Each row comes from the steps of one walk. Every step used is in the known rows, and no mark comes twice. Write the walk behind each row, first mark first.
Known rows
P/L: [  9,  12,  23, -14,   8,   5,  12,  -7,  10,  -7,  -9,  -1,  19,  -3,  20,
  -7, -12,  27,  21,   0,   8,   4,  13, -11]
X/L/M/H/Y: [ -9,  10,  35,  15,  16,   5, -22,  -3, -21,  15,   3, -21,   0,  19,  -1,
   5,  -3,   1,  -9,   8,  16,  11,  10, -20]
Z/H/Y/L/X: [  5,   0,  57,   4,  13,   5, -13,  12, -12,  16, -42,  22, -10,  -3,   0,
 -25, -23, -13, -19,  -3,  20,  -2,   9, -28]
Y/L: [  5,  13,  38, -13,  34,   5,   5,   1,  -3, -25, -40,  22,  -6,  12,   2,
 -19, -17,   2,  -4,  -4,  23,   5,   5,   6]
P/L/Y: [ -2,   6,  24,   0,  -4,  15,  -9,   4,   4,  20, -11,  20,   9, -11,  17,
 -34,  -4,  19,  13, -14,  11,  -5,  17,  -5]
V/S/L: [-14,   4,   7, -32,   4,  -5,  26,  16,   3,  -2, -24,  11,   9, -19,   7,
  15, -33,  13,  -7,   5,  -6, -10,  28,  39]
M/H/Y/L: [  1,  12,  46,   3,  34,  -3, -25,   7, -16,   4, -29,   6, -14,  20, -12,
  -5,  -8, -17, -12,   2,  16,  13,  13,  -5]
H/Y/L/P: [ -1,   8,  28,   4,   9,  11, -20,  10,  10,  -3, -35,  34, -10,  21, -11,
 -17, -13,   0,  -8,   0,  47,  -3,  10, -20]
P/L/S/H/Y: [-10,  12,  17, -10, -25,   8,  -2,  24,   7,  28,  -7, -22,  10,  -5,  21,
 -15, -10,  -3, -10,  13,  14,  -2,  19,   3]
H/M: [  8,  20,  10, -17,  29,  -7,   6, -21, -14,  -9, -10,   8,  -9, -10,   6,
  -6,  -1,   4, -27,  20,   6,   6,   2, -21]
S/L: [-10,  12,  17, -21,  21,  -2,  24,  14,  -3,   3, -16,  -4,  10, -15,  16,
   2, -32,  13,  -8,   2,  10, -12,  13,  26]
Z/H/Y: [  2,  14,  53, -13,  13,  -6,  -7,   6,  -7,  20,  -8,  -1,  -1,  -7,   5,
  20,  -7, -21,  -5,  11,  -9,   9, -14, -25]
Z/H: [  9,  17,  39, -20,  23,  -6,  22,   0,  -9,  -4, -13,   9,  10,  -5,  12,
  16, -17, -13,  10,   1, -19,   0, -13, -14]
M/H/Y: [ -4,  12,  44,  -1,  25,  -4, -26,   1, -25,  22,  -3, -11,  -8,  11,  -6,
  18,   0, -14,  -2,  10,   0,  13,   8,  -6]
V/S: [ -5,   3,  22, -34,   4,   0,  13,  -2,   0, -18, -27,  27,   3,  -2,   0,
  16, -13,   8,  10,   7, -13,   4,  16,  25]
Y/L/M: [  8,   9,  21,   7,  22,  18,  -4,  -3,   0, -15, -35,  12,   5,  10,   5,
 -36, -21,  20, -20,   2,  24,   3,   4, -10]
S/L/Y: [-16,   6,  20,  -6,   6,  10,   2,  20,  -8,  27, -16,  17,   1, -21,  13,
 -26, -19,   8,  -9, -13,  12, -17,  17,  25]
S/H/M: [  0,  20,   0, -24,  25, -11,  19,  -5, -12, -10,  -9,  -6,   1, -10,  15,
 -18, -11,  -1, -30,  27,   4,  -7,  11,  -6]
V/S/H: [-12,   5,  10, -41,   4,  -3,  32,  14,   1, -19, -23,   7,  16,  -2,  14,
   0, -25,   3,   5,  16,  -9, -14,  23,  38]
X/L/S/H/Z: [-12,  26,   1,  -5, -15,   8,  31,   6, -14,   1,  -2, -19,  18,  -8,  33,
   0, -16,   4, -16,  20,  19,   0,   3,  18]
X/L/S: [-12,  16,   9,  -1, -20,  18,  21,   2,  -4,  -8, -14,  -3,   4,  15,  25,
 -12,  -3,   9,   7, -16,  34,  -1,   9,  13]
Z/H/M/L: [ 24,  15,  20, -11,  34, -17,   3, -25, -14, -16,  12, -13,  -6,  -6,   5,
   5,   0, -10,  -1,  11, -12,  17,  19, -16]

Write each row's walk
[-14,  13,  21, -13, -16,   7,  -4,  24,  -3,  26, -12, -17,   3,  -2,  16,
 -10,  -9, -12, -16,  15,  14,  -4,  11,  12] => L/S/H/Y
[ -2,  16,  17,  13,  -9,  12, -24,  17, -11,  22, -30,   4, -14,  17,  -3,
 -16,  -1, -17, -17,  -8,  19,  10,  23,   9] => M/H/Y/L/S
[  6,  25,  21,   3,  29,  -5,  -4, -14, -33,   7,   2,  -6,   5,  -3,   4,
  29,  -8,  -1,  -7,  21, -10,  17,   0,   2] => M/H/Z
[ -3,  24,  16, -18,  14,  -2,  24,   0, -16,  -3,  -4, -11,  18, -16,  25,
   9, -22,   4, -15,  32,   1,   1,  -6,  16] => S/H/Z
[  3,  22, -23, -10,  -9,  -1,  16,   3,  -1,   8,  -6, -13,   7, -12,  23,
 -29,  -7,   4, -30,  20,   7,  -7,  27,  -9] => P/L/S/H/M
[  2,   9,  27,  15,  11,   4, -31,   0, -12,  29,   2, -20,   5,   8,  -2,
   1,  -3,   6,  -8,  13,   2,  13,  17, -26] => P/L/M/H/Y
[ -4,  12,  16,  16,  28,   8,   1, -10, -25, -10,  -1, -15,  12,  28,   5,
  -5,  -9,  13,   6,  -4,  12,   2,  16,  -8] => X/L/M/H
[  2,   2,  35,  -1,  15,  10, -16,  -6, -12,   2,  -1,  10,  -5,  -4,   6,
 -28,   2,   5,  17, -15,  11,   3,  23,  19] => M/L/Y
[ 10,  11,   7,  17,  20,   7, -12,  -8, -13,   8,  -1, -15,  19,  15,   4,
  -9, -10,  20,   7,   2,  -4,   4,  25, -14] => P/L/M/H
[-12,  10,  17,   0,   5,  13,  17,  -4,   7, -29, -12,  22,   8,  27,  10,
  -8, -11,  20,  20,  -9,  53, -12,   5, -15] => X/L/P
[ 12,  21,   5,  20,  15,   5, -10, -15, -21,  15,   6, -17,  19,  -6,   9,
  12, -11,  18, -13,  23,  -7,  17,   9, -18] => P/L/M/H/Z
[ -6,  10,  20,   4,  12,  18,  17, -13,  -3, -23,  -9,  -7,  17,  14,  21,
 -21, -15,  31,  -3,   0,  33,  -1,  -2, -15] => X/L/M
[  7,  13,  54,  -6,  24,  -3,  -9,  12,  -4,   2, -34,  13,  -9,   5,  -3,
  -3, -14, -22, -14,   3,   9,  11,  -3, -20] => Z/H/Y/L
[-19,  17,   1, -14, -16,  11,  37,  19,  -3, -11, -11, -18,  18,  12,  34,
 -24, -16,   2,   3,  -1,  28, -18,  18,  28] => X/L/S/H
[  6,  16,  -2,  -1, -30,  19,   6,   6,   9,  15, -14,  -2,  13,   0,  24,
 -18,  -4,  18,   9, -10,  12,   2,  22,   3] => P/L/S
[  4,  13,  13,  12,  32,   6, -12,  -7, -25,   4,  -6,  -8,   8,  17,  -1,
  -5, -10,   7,   0,   4,  -4,   2,  15,  -3] => L/M/H
[  2,  21,   3,  16,  22,   2,  -2,  -5, -29,  20,   3, -20,  15, -12,   8,
  17, -20,  12, -28,  24,  -7,   9,  10,   1] => S/L/M/H/Z
[ 12,   8,   9,   5,   2,  18,   1,  -8,  11,   0, -10,  -6,  25,  -4,  19,
 -26, -17,  39,   0,   6,  11,   2,  11, -25] => P/L/M
[ 19,  12,  18, -12,  35, -11,  -3, -30, -13, -22,   9, -13,  -8,  -2,   3,
  -3,   3,   4,  -4,  12,   5,  19,  25,  -4] => H/M/L
[ -8,  16,   1, -12,  -8,   9,  21,  27,  -1,  -5, -32,  -3,   8,   9,  21,
 -35, -21,  -7, -11,   0,  20, -15,  23,  33] => Y/L/S/H
[  7,   8,  33,  11,  15,  12, -15,   6,   0,   6, -30,   4,   3,   4,   1,
 -24, -19,   1, -29,   9,  13,   7,  -3, -30] => Z/H/Y/L/M
[-10,  17,  -1, -18, -13,  10,  25,  23,  -3,   3, -18, -10,  15,   2,  28,
 -23, -18,  -4,  -3,   4,  10, -16,  17,  35] => L/S/H
[ -8,   9,  25,  12,  17,   1, -24,  11, -19,  34,  -2, -21,   1,   1,  -4,
   4, -13,  -2, -22,  13,   4,   5,  17,  -8] => S/L/M/H/Y
[  4,   7,  31,  10,  14,  17, -18,   2,   1,   1, -31,   5,   0,   8,   0,
 -30, -17,  11, -30,   9,  26,   8,   2, -20] => H/Y/L/M
[ -2,  14,  -8, -33,  13, -13,  22,  -3,  -6, -13, -15,   5,   1, -13,   7,
  -7, -11,  -2, -30,  32,  -8,  -6,  22,   3] => V/S/H/M
[ -3,  13,   0, -14,  -8,   6,  20,  15,  -4,  -5,  -4, -24,  12,   5,  25,
 -22, -13,  -2,   8,   2,   9,  -8,  33,  42] => M/L/S/H
